What can hang from each mark:
sufak: disug tuki
tuki: kesoz sufak
sipos: sidar
disug: rupip sufak
kesoz: tuki
sidar: rola
zudome: lonut nebo
nebo: rola zudome
lonut: zudome
rola: nebo rupip sidar
rupip: disug rola

Known rows, with every way that one mark hangs from another:
tuki(kesoz sufak(disug(rupip(rola)))): [-353 386 387 401 95 164 98 207 -398 178 -331 478 113 -321 525 67 -347 223 -44 516 -317 125 -271 7 -99]
rupip(disug(sufak(tuki(kesoz))) rola(nebo sidar)): [-473 -82 350 102 43 273 -187 51 -168 116 717 26 -226 -102 -99 224 -403 199 109 504 66 374 -547 -48 -14]
tuki(kesoz sufak(disug(rupip(rola(nebo sidar))))): [-319 370 534 359 110 212 6 131 -429 155 -207 452 93 -290 412 1 -342 228 24 616 -299 184 -327 14 -15]
kesoz(tuki(sufak(disug(rupip(rola(nebo sidar)))))): [-217 133 519 280 113 64 57 4 -30 141 -97 200 -81 -418 278 -88 -278 156 41 635 -157 250 -307 195 59]
tuki(kesoz sufak(disug)): [-204 375 169 389 199 -67 30 270 -406 143 -455 398 152 -286 594 -31 -292 258 -6 513 -317 53 -139 -13 -176]
nebo(rola(rupip(disug)) zudome(lonut)): [34 78 403 -514 86 871 155 -10 -81 159 339 -22 -363 -682 -39 -173 -77 -109 -169 -61 320 -10 -275 168 -175]
disug(rupip(rola(sidar))): [-276 89 389 -45 -121 495 88 -184 -145 22 387 118 -253 -56 -219 42 -237 59 -19 178 171 304 -453 141 68]
nebo(rola(rupip(disug(sufak)) sidar) zudome): [133 -45 454 -426 -56 662 -68 -155 -146 72 551 48 -408 -550 -178 -105 -194 -47 50 185 295 67 -539 156 -136]
sufak(tuki): [-200 -46 -251 87 162 28 -86 331 79 113 -23 -84 -307 -175 185 91 -163 300 -74 268 82 9 -273 180 -209]
nebo(rola(rupip sidar) zudome(lonut)): [183 99 541 -691 122 800 69 -141 -96 104 352 -36 -465 -698 -175 -340 -91 -92 35 38 341 58 -320 199 -183]
lonut(zudome(nebo)): [274 269 -191 -607 344 555 362 66 -51 45 159 -193 -47 -445 43 -226 -43 -1 -136 -75 131 156 -168 125 -168]
sipos(sidar(rola(nebo rupip(disug(sufak))))): [65 146 269 101 -41 146 -902 -436 195 -289 603 -18 -190 44 -173 -239 -91 257 -149 383 46 412 -240 326 -111]
nebo(rola zudome(lonut)): [-19 121 262 -552 156 737 276 48 -46 296 177 -80 -395 -700 65 -223 -130 16 -58 -121 286 -78 -252 70 -278]
zudome(lonut nebo): [99 468 -200 -683 450 703 403 86 36 156 145 -163 -120 -584 80 -271 -5 -139 -188 -149 11 67 -47 96 -163]
tuki(kesoz sufak(disug(rupip))): [-300 418 233 398 99 156 91 236 -384 174 -411 479 145 -306 558 82 -291 204 -51 516 -324 68 -264 20 -103]
rola(nebo(zudome) rupip): [318 71 436 -21 196 502 64 -157 -195 176 338 10 -405 -62 -219 -338 190 51 -370 246 216 222 -270 350 20]
sufak(disug tuki): [-389 -27 -244 134 175 127 -49 300 264 197 -83 -137 -76 -524 344 273 -264 265 -49 316 -10 -93 -348 254 -119]
sufak(disug(rupip) tuki(kesoz)): [-550 64 -41 292 42 361 55 421 211 245 -206 109 -115 -464 458 414 -334 243 -26 300 -157 -70 -502 124 -93]
rola(nebo(zudome(lonut)) rupip(disug) sidar): [205 61 503 -401 163 806 -32 -277 -217 -43 640 -67 -301 -188 -441 -283 97 -115 -111 389 292 295 -322 280 197]
lonut(zudome(nebo(rola(sidar)))): [264 228 43 -698 273 586 166 11 -75 -22 275 -197 -97 -579 -47 -281 -141 -16 3 -59 174 155 -283 107 -175]
disug(rupip(rola) sufak(tuki)): [-564 149 -62 61 -45 518 157 106 91 447 374 248 -368 -359 133 519 -294 119 -134 322 -9 208 -681 178 -250]
tuki(kesoz sufak): [-66 366 168 361 191 -140 4 286 -533 87 -409 436 -8 -30 484 -167 -224 285 -27 484 -251 134 -83 -58 -228]
tuki(kesoz sufak(disug(rupip(rola(sidar))))): [-326 380 438 315 80 170 40 159 -406 124 -273 467 106 -328 451 40 -371 212 54 572 -302 160 -311 -6 -68]
sidar(rola(rupip(disug(sufak(tuki))))): [-75 112 182 58 -11 94 -755 -213 -40 -77 359 73 -241 -17 6 -10 -158 224 -285 302 32 317 -243 434 -143]
rupip(disug(sufak(tuki)) rola(nebo)): [-518 -70 191 180 75 294 -79 89 -103 230 688 -17 -199 -149 -31 283 -318 193 -140 386 95 311 -479 48 -55]
sipos(sidar): [72 83 -89 49 19 37 -354 -163 189 -267 257 -110 -148 -4 -62 -230 -99 227 43 218 130 206 -150 107 -163]
disug(rupip): [-204 189 6 67 -81 473 147 -65 -86 80 135 150 -183 -18 -48 106 -90 30 -178 103 124 126 -379 176 4]
kesoz(tuki): [-4 -21 83 237 119 -168 86 115 106 69 -165 9 -261 -97 223 -157 -169 159 38 236 14 166 -137 99 -112]

Rows:
[-603 -2 230 213 13 376 12 337 179 193 -36 97 -169 -489 341 366 -442 262 89 366 -126 50 -554 89 -47] => sufak(disug(rupip(rola(sidar))) tuki(kesoz))
[-540 156 97 56 -65 481 90 140 17 364 330 322 -408 -294 137 471 -376 151 71 397 -76 254 -715 46 -256] => disug(rupip(rola(sidar)) sufak(tuki(kesoz)))
[-297 -124 358 -60 -45 212 -123 -126 -238 -194 623 -88 -93 2 -251 7 -378 100 113 266 242 351 -306 -15 121] => rupip(disug rola(sidar))
[-375 287 230 -251 5 848 315 -220 -66 457 590 232 -361 -365 -130 255 -176 -33 -70 283 79 325 -638 142 -127] => disug(rupip(rola(nebo(zudome(lonut)) sidar)) sufak)
[-537 -56 50 173 21 182 -13 211 -101 162 467 75 -178 -164 156 358 -422 194 -21 294 35 256 -415 -71 -177] => rupip(disug(sufak(tuki(kesoz))) rola)
[-378 45 -390 171 39 161 -38 277 -51 147 236 92 -95 -112 245 404 -262 127 -42 292 -3 69 -392 -17 -207] => rupip(disug(sufak(tuki(kesoz))))
[261 165 406 -197 288 668 160 -146 -156 222 305 -19 -398 -201 -208 -354 224 -25 -382 185 229 215 -180 344 -18] => rola(nebo(zudome(lonut)) rupip)
[-556 158 74 119 -3 577 111 69 65 495 462 229 -400 -310 58 461 -234 143 -178 385 -10 244 -715 196 -193] => disug(rupip(rola(nebo)) sufak(tuki))
[40 101 363 -715 119 756 162 -57 -79 178 293 -104 -414 -703 -78 -278 -186 -4 136 -10 320 -15 -326 59 -208] => nebo(rola(sidar) zudome(lonut))
[-238 145 471 359 130 59 110 58 -21 197 -159 216 -74 -410 354 -56 -254 166 -51 579 -175 214 -271 198 28] => kesoz(tuki(sufak(disug(rupip(rola(nebo))))))
[10 40 90 -43 13 211 -321 -50 -169 -153 401 136 -225 -53 -140 83 -157 -9 84 455 104 263 -408 190 -63] => rola(rupip(disug(sufak(tuki(kesoz)))) sidar)
[-350 -28 280 9 60 503 165 -69 -187 297 746 4 -209 -181 -92 164 -255 105 -162 277 149 311 -448 6 -27] => rupip(disug(sufak) rola(nebo(zudome)))
[394 35 575 -252 145 522 -93 -317 -245 8 518 -26 -443 -69 -437 -426 112 13 -82 416 255 309 -371 335 118] => rola(nebo(zudome) rupip sidar)
[-68 33 307 68 -36 211 -364 -55 -172 -27 370 97 -221 -255 -77 -23 -193 11 -106 112 212 97 -389 187 -183] => nebo(rola(rupip(disug(sufak))))
[-425 256 164 101 -41 565 188 -148 -87 430 508 276 -295 -172 -54 318 -184 48 -187 260 29 317 -622 157 -143] => disug(rupip(rola(nebo)) sufak)
[-394 -115 320 -141 50 520 9 -23 -110 222 844 -53 -301 -281 -150 220 -339 150 45 489 151 317 -583 26 6] => rupip(disug(sufak(tuki)) rola(nebo(zudome) sidar))
[-368 -20 349 11 14 305 -144 -182 -232 68 839 -13 -145 -48 -255 131 -327 98 59 423 157 420 -487 9 52] => rupip(disug(sufak) rola(nebo sidar))
[197 203 196 -445 168 412 -60 -15 -84 -32 383 -112 -204 -478 -97 -314 -222 1 31 15 64 67 -391 75 -95] => zudome(nebo(rola(sidar)))
[-70 9 616 -297 186 454 123 -190 -200 139 539 -120 -372 -195 -279 -327 -179 150 33 235 245 368 -267 78 24] => rupip(rola(nebo(zudome(lonut)) sidar))
[175 179 385 -140 64 340 -705 -434 215 -237 479 -94 -290 -103 -179 -432 -4 250 -168 271 101 372 -122 349 -113] => sipos(sidar(rola(nebo(zudome(lonut)) rupip)))
[-594 37 156 -60 122 752 231 216 297 382 147 -68 -194 -744 225 353 -264 164 -148 296 13 1 -525 279 10] => sufak(disug(rupip(rola(nebo(zudome(lonut))))) tuki)
[237 241 -4 -614 295 576 218 64 -58 33 218 -179 -81 -573 26 -252 -117 -4 -91 -111 163 122 -249 108 -204] => lonut(zudome(nebo(rola)))
[-486 -25 198 -105 155 628 186 101 -48 368 692 -52 -269 -376 2 258 -260 120 -161 324 128 257 -459 37 -83] => rupip(disug(sufak(tuki)) rola(nebo(zudome(lonut))))
[-253 145 514 -226 -17 808 246 -200 -123 162 465 74 -328 -202 -262 -34 -139 16 -85 183 196 308 -458 156 114] => disug(rupip(rola(nebo(zudome(lonut)) sidar)))
